Each row comes from the steps of one walk. Every step used is in the known rows, and no mark comes twice. Write the walk behind each row, first mark first.
Known rows:
pono, lupese, galo: 113  -72  -373  52  8  14  -94  -77  170  56  -86  217  -176  11  260  297  8  -40  -143  -76  -194  -46  -423  175  -24  -63  96  -114  -94  11  -302  275  -2  -171  -183  -222  148  194  130  -56  -39  218
batok, legov: 146  -141  -224  130  126  -8  -95  -112  138  -91  -23  99  -4  -56  180  102  -12  1  -49  -21  -325  35  -159  118  -29  -74  -149  86  -127  -68  31  4  -111  -54  -4  -216  140  -52  193  -158  80  134
lupese, galo, sagiga, pono, tede, feve: -225  -111  -147  197  -113  -24  22  292  -69  -16  -427  50  -159  -31  97  177  -160  -94  -53  -212  93  14  -398  81  -64  -75  69  -206  110  -97  -540  -100  -224  34  251  -115  -123  238  -113  -76  -199  153
sagiga, pono: 92  -28  -158  31  -15  -143  -59  202  -25  56  -240  144  -58  -26  65  32  1  0  -122  29  63  -34  -353  -55  -81  -312  -147  -209  -4  -54  90  -3  48  -223  280  -57  9  34  66  -86  -42  15
pono, tede, galo: -295  -9  -299  41  -15  -128  -171  129  102  10  -126  65  -162  152  211  -28  -181  118  63  198  -137  -146  -85  130  27  52  91  -94  -283  100  -277  -222  0  -40  -244  224  -7  -107  74  -119  -84  124
sipaf, feve, viko, nolup, legov, batok: -70  -153  -243  25  209  -245  49  115  -168  93  -122  390  138  -73  284  26  -14  -39  47  -7  -600  -45  -205  164  -74  -252  -29  -76  -404  134  205  479  -49  -167  270  -174  47  -261  266  127  -143  245
tede, galo, sipaf: -136  -4  -241  -14  -272  -139  -155  -68  27  21  -159  57  -24  -65  200  94  44  61  -114  -98  -159  -114  -110  -99  239  -38  55  -43  -92  34  -426  -86  -64  19  52  124  52  -119  66  -121  -23  258
tede, galo, lupese: -1  -19  -391  -13  80  -30  6  32  90  -30  -47  -109  -17  -185  172  -41  -7  167  -17  168  -54  22  14  -72  194  -7  53  -40  -87  -128  -594  -159  16  -130  -368  122  2  -94  158  -70  -133  201
sagiga, galo, tede, pono, lupese: 56  10  -438  49  202  -339  -237  -18  67  320  81  224  -100  -12  68  -256  -46  -82  -106  445  -236  -278  -537  460  172  -350  43  -162  -78  -203  -338  149  65  -30  -183  41  217  63  90  20  -152  -118
tede, feve, viko, nolup, legov: -184  -199  -275  166  191  -120  -24  -40  -40  79  -6  -41  43  -192  388  9  96  -135  68  -204  -416  33  -134  42  -65  -309  66  -85  -237  304  132  246  -195  -44  196  -296  -48  -51  126  117  -419  191
galo, sagiga, pono, tede, feve, viko: -234  -247  -259  139  -79  -214  210  400  -92  191  -382  -150  74  -49  -34  113  -57  -53  99  -33  -104  -126  -371  261  -95  -301  92  -140  -45  -73  -205  -102  -146  46  401  -35  -100  88  -94  -56  -171  151
viko, feve, tede: 53  -302  -212  144  332  -120  79  -29  78  17  -131  150  -72  167  -16  -165  -60  129  -95  99  -199  1  -194  -115  -103  -282  48  -47  8  -30  104  -111  -61  -130  266  -164  106  73  108  157  -24  -37
galo, sipaf: 75  -51  -91  12  -137  -160  -41  0  -23  -3  -245  133  -159  -8  46  96  127  -24  -190  -106  -236  -129  -125  -90  197  -102  -7  10  -38  33  -178  56  -68  157  159  35  144  -16  120  -74  115  299
viko, nolup: -17  48  -149  90  24  -28  -68  -95  -61  -8  -66  206  -223  112  87  -75  89  -56  -39  -52  -363  -134  -155  18  17  -314  -25  -84  -103  172  150  147  19  -45  -72  -107  28  3  182  86  -21  114
galo, tede, feve, viko, nolup, legov: -305  -206  -352  167  185  -71  47  53  -100  221  115  -73  246  -302  315  -199  53  -37  100  -79  -433  68  -138  1  -153  -311  95  2  -229  90  -40  342  -220  -32  100  -328  6  86  126  208  -416  289
lupese, galo, sipaf, feza: 94  -229  -135  100  -71  29  -186  56  -146  -58  -144  115  -415  -100  89  397  100  3  -251  -410  -213  -160  -255  -174  12  66  -48  -60  73  -48  -305  208  -229  -12  -12  -5  185  223  163  -223  136  495
pono, tede: -73  -112  -166  31  94  -175  -86  153  76  -37  -192  143  -235  132  48  -25  -143  51  -21  154  -169  -133  -145  161  -69  -48  -3  -44  -228  49  -79  -70  66  81  -146  27  120  -20  149  -58  26  150
tede, pono, lupese, galo, sipaf, feve: 117  19  -330  284  -97  -383  -21  -157  0  50  -218  371  -484  175  156  308  144  -158  -365  -52  -395  -246  -577  241  189  88  35  -56  -12  -40  -601  494  -102  -39  153  -64  265  -15  149  52  -39  67
tede, feve: 16  -113  -216  65  84  53  -71  -21  -20  -98  -101  6  42  -105  212  -166  25  72  -24  -32  -108  20  -113  -141  -14  -63  -38  -43  -48  122  -123  -102  -92  -25  66  -76  -93  22  150  -1  -327  165
sipaf, feza: 115  -260  -202  82  166  44  -149  81  -107  -78  -7  114  -210  -34  40  112  66  135  -56  -106  -132  -162  -183  -115  -120  -87  -177  -75  -79  -16  203  1  -106  -100  -76  39  63  163  201  -142  76  312
viko, nolup, legov, batok: -63  46  -128  -54  249  -59  -87  68  -30  -13  -112  463  -135  -34  299  -55  -140  -54  42  -217  -390  52  -162  46  -33  -338  -32  -58  -264  270  117  255  -9  -89  100  -123  9  -172  161  20  -203  332
galo, tede, pono, lupese: 78  -10  -465  220  225  -273  15  -79  160  247  9  203  -162  92  71  -127  -32  100  -68  292  -220  -256  -438  224  -7  -222  20  9  -45  -133  -343  224  9  -49  -179  -82  252  92  135  112  -163  166
sagiga, galo, tede, feve, viko: -106  -256  -365  -65  99  -92  -149  143  -124  289  28  -211  481  -284  135  -321  52  13  83  260  -227  -86  -168  128  91  -291  107  -76  -170  -171  -161  -3  -121  -13  -23  -79  -26  62  143  14  -268  11
pono, lupese, galo, tede: 32  -83  -453  25  -2  18  -36  -2  102  189  3  159  10  -41  191  114  -16  110  -121  88  -215  5  -445  152  -76  -65  152  -25  -77  -198  -495  324  -39  -172  -267  -332  232  338  131  1  -24  306
nolup, legov: 36  -150  -198  -15  211  -77  -119  51  20  -35  -79  173  -11  -191  258  41  -88  25  -100  -103  -125  137  -132  -25  12  -158  -110  -79  -291  92  21  69  -37  -14  181  -178  84  -8  118  -82  -186  244
sipaf, feve, viko: 47  -233  -266  70  -12  -233  65  58  -127  111  -123  20  140  41  81  57  145  13  -58  161  -357  -191  -200  149  -47  -88  -43  -33  -224  -112  159  215  2  -146  234  -66  110  -63  292  86  29  65
feve, tede, pono: 212  -134  -264  437  330  -200  49  -122  66  59  -18  231  -316  215  -11  -8  -137  154  -86  256  -228  -112  -441  39  -48  -199  -79  66  136  90  -68  -31  2  -44  261  -1  228  -46  130  152  -167  98
lupese, galo, sipaf, feve, viko: 23  -213  -224  115  -250  -227  7  33  -160  115  -235  22  2  -49  156  357  174  -75  -228  -107  -413  -117  -241  71  151  55  67  9  -161  -150  -315  490  -149  -102  316  -117  227  -18  238  -33  135  296
lupese, galo, sagiga, pono: 29  -99  -175  63  -179  84  33  186  -111  72  -315  41  -74  -101  10  367  -46  -27  -120  -267  54  81  -517  -10  55  -258  -40  -237  100  -243  -293  161  -77  -160  363  -246  45  264  -64  -110  60  305
legov, batok: 111  -48  -190  -113  137  -21  -84  87  -10  -16  -192  296  -44  -7  187  -60  -121  155  63  41  -173  0  -171  -71  2  -205  -40  -46  -141  65  -53  48  41  -124  -38  16  60  -131  223  -95  -33  385
feve, tede, pono, lupese, galo, sipaf: 238  -83  -388  514  50  -323  71  -191  214  124  -124  329  -497  123  65  384  -62  -65  -287  9  -318  -162  -678  197  45  -116  180  58  225  68  -599  291  -75  6  267  -91  384  87  20  79  -48  231

Which walk is each row?
-17  -225  -390  182  379  -148  127  23  203  5  -50  -67  -7  -23  5  -202  -45  208  -63  265  -111  12  -9  -112  28  -150  150  -47  57  -137  -539  -276  -72  -211  -61  12  -6  -18  72  183  -132  -46 => viko, feve, tede, galo, lupese
143  -20  -318  13  74  -253  51  156  131  138  -185  271  -109  -9  129  100  26  -107  -158  147  -14  -103  -532  174  -106  -365  -74  -263  27  -32  -33  116  100  -234  153  -113  70  106  51  -111  19  -41 => sagiga, pono, lupese
-179  -228  -327  130  171  -95  -45  -79  127  28  -45  54  75  105  123  -158  -114  217  1  108  -199  -38  -184  -123  -14  -189  139  -96  -33  22  -147  -260  -129  -251  178  -31  -10  -10  28  130  -130  -79 => viko, feve, tede, galo
-86  34  -445  -40  -169  -144  85  74  81  192  -214  122  106  -103  106  229  -14  2  -43  59  -96  -113  -514  290  82  -328  54  -277  30  -149  -399  -102  -24  -208  276  17  -36  160  -180  -101  -49  77 => tede, galo, sagiga, pono, lupese
156  -103  -274  482  255  -336  109  -82  -59  -10  -38  296  -243  211  -22  -80  -98  110  -180  411  -335  -148  -410  121  -66  -50  -142  88  65  -21  28  43  -35  -56  451  -32  223  -84  227  203  -135  -140 => sipaf, feve, tede, pono
-155  -222  -246  125  9  -241  -34  -86  83  33  -177  52  8  97  48  -83  -13  143  -101  -17  -238  -110  -188  -147  125  -209  184  -27  17  22  -379  -243  -174  -77  321  56  16  -44  -7  106  -24  20 => viko, feve, tede, galo, sipaf
-79  -69  -506  196  -8  -230  260  95  113  192  -49  241  152  -114  -13  232  -139  132  -54  226  -213  -105  -644  277  -81  -394  92  -195  208  -136  -312  -87  -42  -194  435  -110  39  225  -218  8  -40  -25 => feve, tede, galo, sagiga, pono, lupese
-118  -144  -299  129  48  180  -88  0  -50  28  -70  -66  99  -207  294  -92  -22  135  -23  -74  -77  143  -210  -222  -66  71  90  1  19  -96  -522  137  -228  -114  -190  -293  9  272  186  49  -316  279 => lupese, galo, tede, feve
-70  -47  -141  151  -273  -372  124  -49  -232  135  -180  115  -108  163  48  99  341  -202  -176  9  -645  -267  -150  118  104  -230  62  -6  -162  45  99  440  -87  66  325  -63  144  -104  235  159  158  48 => galo, sipaf, feve, viko, nolup
-109  -117  -327  135  -39  -4  177  -59  16  20  -8  57  203  -57  -16  75  -140  322  59  136  -312  -15  -306  44  71  -187  76  29  76  -63  -289  -238  -139  -18  338  -62  42  116  -70  44  7  266 => feve, tede, galo, sagiga
95  -93  -131  74  -171  4  -121  -4  -24  -27  -233  76  -241  -60  179  285  70  -66  -223  -287  -150  -43  -251  -112  172  14  69  -37  -26  -38  -470  157  -110  17  89  -110  176  81  125  -114  38  375 => lupese, galo, sipaf
-204  -98  -151  86  39  -122  94  338  -82  -8  -421  84  -82  -17  -40  32  -94  -60  -6  -49  19  -77  -329  122  -88  -259  14  -150  -10  -59  -278  -216  -138  125  334  -43  -146  133  -105  -57  -174  55 => galo, sagiga, pono, tede, feve
182  -30  -227  -108  299  -113  -127  167  2  37  -64  43  -26  -197  -26  -178  74  -137  -117  282  -90  -48  -50  174  278  -258  -15  -194  -58  -245  -407  -83  101  15  -224  16  29  -35  172  -73  -44  -40 => sagiga, galo, lupese
-2  -229  -309  270  20  -157  -40  7  -7  -15  50  153  -135  -79  12  185  8  222  -128  0  -309  -193  -263  -199  -63  8  -9  17  134  29  -195  -198  -229  -62  186  186  85  89  77  -123  65  280 => feve, tede, galo, sipaf, feza
67  -98  -371  -3  -134  73  41  -89  52  52  -167  157  -129  9  104  339  -9  -24  -132  -250  -291  -15  -480  260  73  -136  134  -103  -38  -141  -429  239  -86  -26  21  -291  166  339  -30  -60  47  328 => pono, lupese, galo, sagiga
199  -55  -352  474  103  -592  216  -146  45  95  -66  518  -300  247  -73  107  65  -55  -315  380  -495  -326  -605  284  78  -123  9  73  129  17  -283  236  -52  60  509  21  306  -35  107  191  -16  -103 => galo, sipaf, feve, tede, pono, lupese
-100  -136  -266  98  174  -134  17  -30  -11  137  -29  42  -77  -102  269  133  34  -149  23  -178  -485  -66  -145  171  -38  -359  42  -81  -280  184  212  373  -56  -53  153  -222  109  -66  162  79  -151  249 => feve, viko, nolup, legov
123  -11  -368  95  -73  -139  -56  163  148  111  -191  278  -207  -22  184  302  -20  -140  -212  -58  34  17  -659  154  -127  -234  5  -296  58  -65  -320  233  30  -342  62  -246  75  221  79  -103  -78  15 => sagiga, pono, lupese, galo
-154  -2  -272  -10  -231  -59  -12  153  -55  91  -220  37  150  -107  84  101  -71  77  22  -48  -31  5  -373  -5  140  -311  -47  -258  -5  -168  -311  -180  -73  -145  367  5  -113  90  -109  -155  -52  173 => tede, galo, sagiga, pono
201  -70  -420  450  270  -410  175  -109  100  65  20  515  -259  243  0  37  -42  41  -220  477  -456  -206  -587  359  -87  -138  -38  19  78  -3  -48  193  29  -80  353  -118  262  13  165  252  -123  -184 => sipaf, feve, tede, pono, lupese
103  -40  -196  441  87  -432  153  -64  -110  16  -170  365  -312  211  -88  -28  8  33  -302  260  -416  -196  -450  13  102  -69  -92  90  132  -16  -227  139  -93  114  654  40  285  -121  179  170  13  -25 => galo, sipaf, feve, tede, pono
-139  -22  -295  -47  -206  69  -34  -50  -22  39  -100  -73  114  -60  86  55  -41  191  62  -80  -210  -27  -152  31  227  -127  30  -77  -124  -116  -333  -130  -117  15  63  10  -44  71  -31  -89  -19  306 => tede, galo, sagiga
-33  -93  -263  72  -2  151  -84  33  -44  108  -30  9  83  -82  162  4  -46  173  -78  -18  -71  48  -257  -111  -72  -36  36  -3  -116  -213  -427  251  -104  -136  -210  -240  135  278  180  9  -33  384 => lupese, galo, tede
153  -81  -200  563  -7  -332  45  -104  -89  -1  -174  356  -381  175  9  240  2  -9  -304  69  -366  -121  -446  39  93  57  10  75  152  -45  -516  295  -133  33  524  -72  333  -51  164  159  -17  87 => lupese, galo, sipaf, feve, tede, pono
-98  -235  -590  116  38  -7  49  7  94  261  30  -144  195  -191  312  74  82  93  23  15  -252  -14  -381  133  -162  -65  270  -7  -80  -75  -596  327  -171  -191  -247  -335  134  320  129  71  -230  325 => pono, lupese, galo, tede, feve, viko
34  -28  -92  79  -222  -139  -66  -41  -143  -72  -243  250  -139  -10  110  255  129  -75  -316  -131  -310  -72  -248  -88  188  127  9  -33  -97  -82  -416  301  -107  25  242  -104  144  41  225  -56  116  145 => lupese, galo, sipaf, feve
-130  6  -350  58  142  -167  -4  215  158  -7  -139  -40  -212  4  124  -49  -156  85  47  263  -93  -119  93  127  78  72  118  -35  -171  -103  -693  -241  42  30  -539  206  47  -120  86  -45  -78  172 => pono, tede, galo, lupese
95  -254  -225  384  416  -247  22  -87  130  20  -150  136  -337  304  -43  -193  -108  114  -69  90  -230  -114  -333  -47  -39  -348  1  -19  45  43  -31  -38  -86  -108  314  9  147  -90  105  183  -157  -54 => viko, feve, tede, pono
107  -42  -304  53  -135  -134  -57  -72  120  58  -168  189  -258  -24  202  355  108  -136  -276  -189  -269  -81  -437  112  138  -21  166  -68  -34  21  -481  319  -52  -36  -12  -160  239  154  65  -92  59  307 => pono, lupese, galo, sipaf
179  -15  -474  293  90  -75  -175  -171  176  81  -119  202  -513  145  226  258  -50  -9  -147  -83  -164  -121  -544  242  40  -66  65  -104  -35  26  -387  304  -33  -145  -157  -81  241  74  121  -24  -194  177 => tede, pono, lupese, galo
-68  -89  -304  197  -89  -197  46  -70  77  32  -30  127  51  -29  51  74  -90  185  -107  134  -283  -109  -240  -108  110  -112  119  36  95  59  -335  -221  -101  13  297  44  141  -44  15  32  -28  163 => feve, tede, galo, sipaf
-69  -101  -468  102  67  57  -25  -25  78  110  4  66  130  -180  260  -72  15  71  -83  8  -163  32  -404  24  -138  -8  170  -14  -52  -100  -598  205  -154  -129  -306  -342  66  355  130  54  -309  218 => pono, lupese, galo, tede, feve
-293  23  -249  46  -62  -260  -178  321  93  58  -274  131  -122  76  196  10  -227  29  22  252  76  -116  -276  150  -97  -126  -15  -267  -121  7  -256  -264  74  -193  16  177  -79  -54  -31  -146  -92  -38 => sagiga, pono, tede, galo
215  -105  -478  552  221  -310  73  -149  109  74  -47  469  -363  260  84  216  -62  35  -253  299  -360  -130  -722  299  -136  1  18  -31  88  -16  -333  335  -64  -200  267  -195  305  116  156  175  -103  -135 => sipaf, feve, tede, pono, lupese, galo
-105  -57  -132  112  -132  -33  25  299  -64  81  -437  131  -272  91  4  360  -233  -67  -91  -117  0  -33  -427  204  -49  -162  52  -210  31  -179  -410  61  -70  23  230  -162  48  239  -93  -167  83  226 => lupese, galo, sagiga, pono, tede
-194  -238  -315  170  99  -313  60  377  44  155  -317  -83  -6  22  114  7  -54  -104  58  77  20  -141  -296  169  -249  -237  61  -171  -69  41  -74  -98  -59  -127  211  14  -79  -57  72  -54  -268  31 => sagiga, pono, tede, feve, viko
-121  -54  -133  22  -66  -223  115  355  -68  75  -355  170  -165  86  -112  124  -155  -37  -60  65  -52  -109  -335  223  -41  -309  -65  -182  -53  -165  -173  -100  -13  129  327  -10  -21  134  -91  -136  85  108 => galo, sagiga, pono, tede
198  -144  -471  462  124  -71  169  -136  133  129  -57  279  -363  115  -26  337  -176  73  -121  28  -349  -98  -749  333  9  -226  144  17  207  -66  -471  275  -159  -8  277  -216  316  246  -78  124  -45  247 => feve, tede, pono, lupese, galo, sagiga
146  -70  -441  236  -39  10  -8  -154  100  122  -230  177  -399  90  82  353  -23  -2  -120  -205  -236  -92  -617  357  155  -145  113  -83  21  -84  -589  324  -129  24  38  -152  230  214  -15  -30  -94  323 => tede, pono, lupese, galo, sagiga
-118  15  -324  89  105  -301  19  410  135  84  -247  12  -217  -54  90  3  -135  -34  0  278  144  -86  -95  128  -6  -93  38  -187  -12  -186  -652  -218  95  -116  -258  210  -28  -103  35  -128  -116  -40 => sagiga, pono, tede, galo, lupese
-131  -122  -284  52  93  1  25  33  -94  49  -19  -27  228  -126  165  -305  14  171  15  47  -51  24  -126  -216  -95  -70  -13  46  -70  -16  -262  -48  -145  -16  -32  -169  -11  179  171  87  -296  221 => galo, tede, feve
-169  -204  -260  160  52  -177  154  135  26  118  -275  55  159  42  -61  -13  -114  180  -10  24  -54  15  -430  -9  12  -463  79  -214  138  -202  -209  -274  -180  -224  640  -24  -116  148  -167  86  -46  -73 => viko, feve, tede, galo, sagiga, pono
-115  -137  -219  138  95  -290  56  11  -169  87  2  208  20  -28  267  42  140  -187  -74  8  -586  -51  -191  233  -59  -279  -36  -116  -375  108  277  460  -72  -158  356  -274  106  -93  223  118  -116  -9 => sipaf, feve, viko, nolup, legov
-86  -76  -454  156  58  -31  -9  164  51  204  -137  104  112  -217  239  -23  14  -31  -138  48  69  61  -614  42  -229  -112  109  -192  96  -154  -547  219  -121  -284  -58  -348  -2  367  43  43  -334  18 => sagiga, pono, lupese, galo, tede, feve
-183  -39  -158  125  99  -228  -32  346  18  -39  -340  133  -129  62  166  -131  -127  -120  -8  46  113  -66  -247  43  -170  -131  -47  -176  -10  74  -178  -199  -2  -81  176  -14  -108  29  43  -26  -302  -90 => sagiga, pono, tede, feve
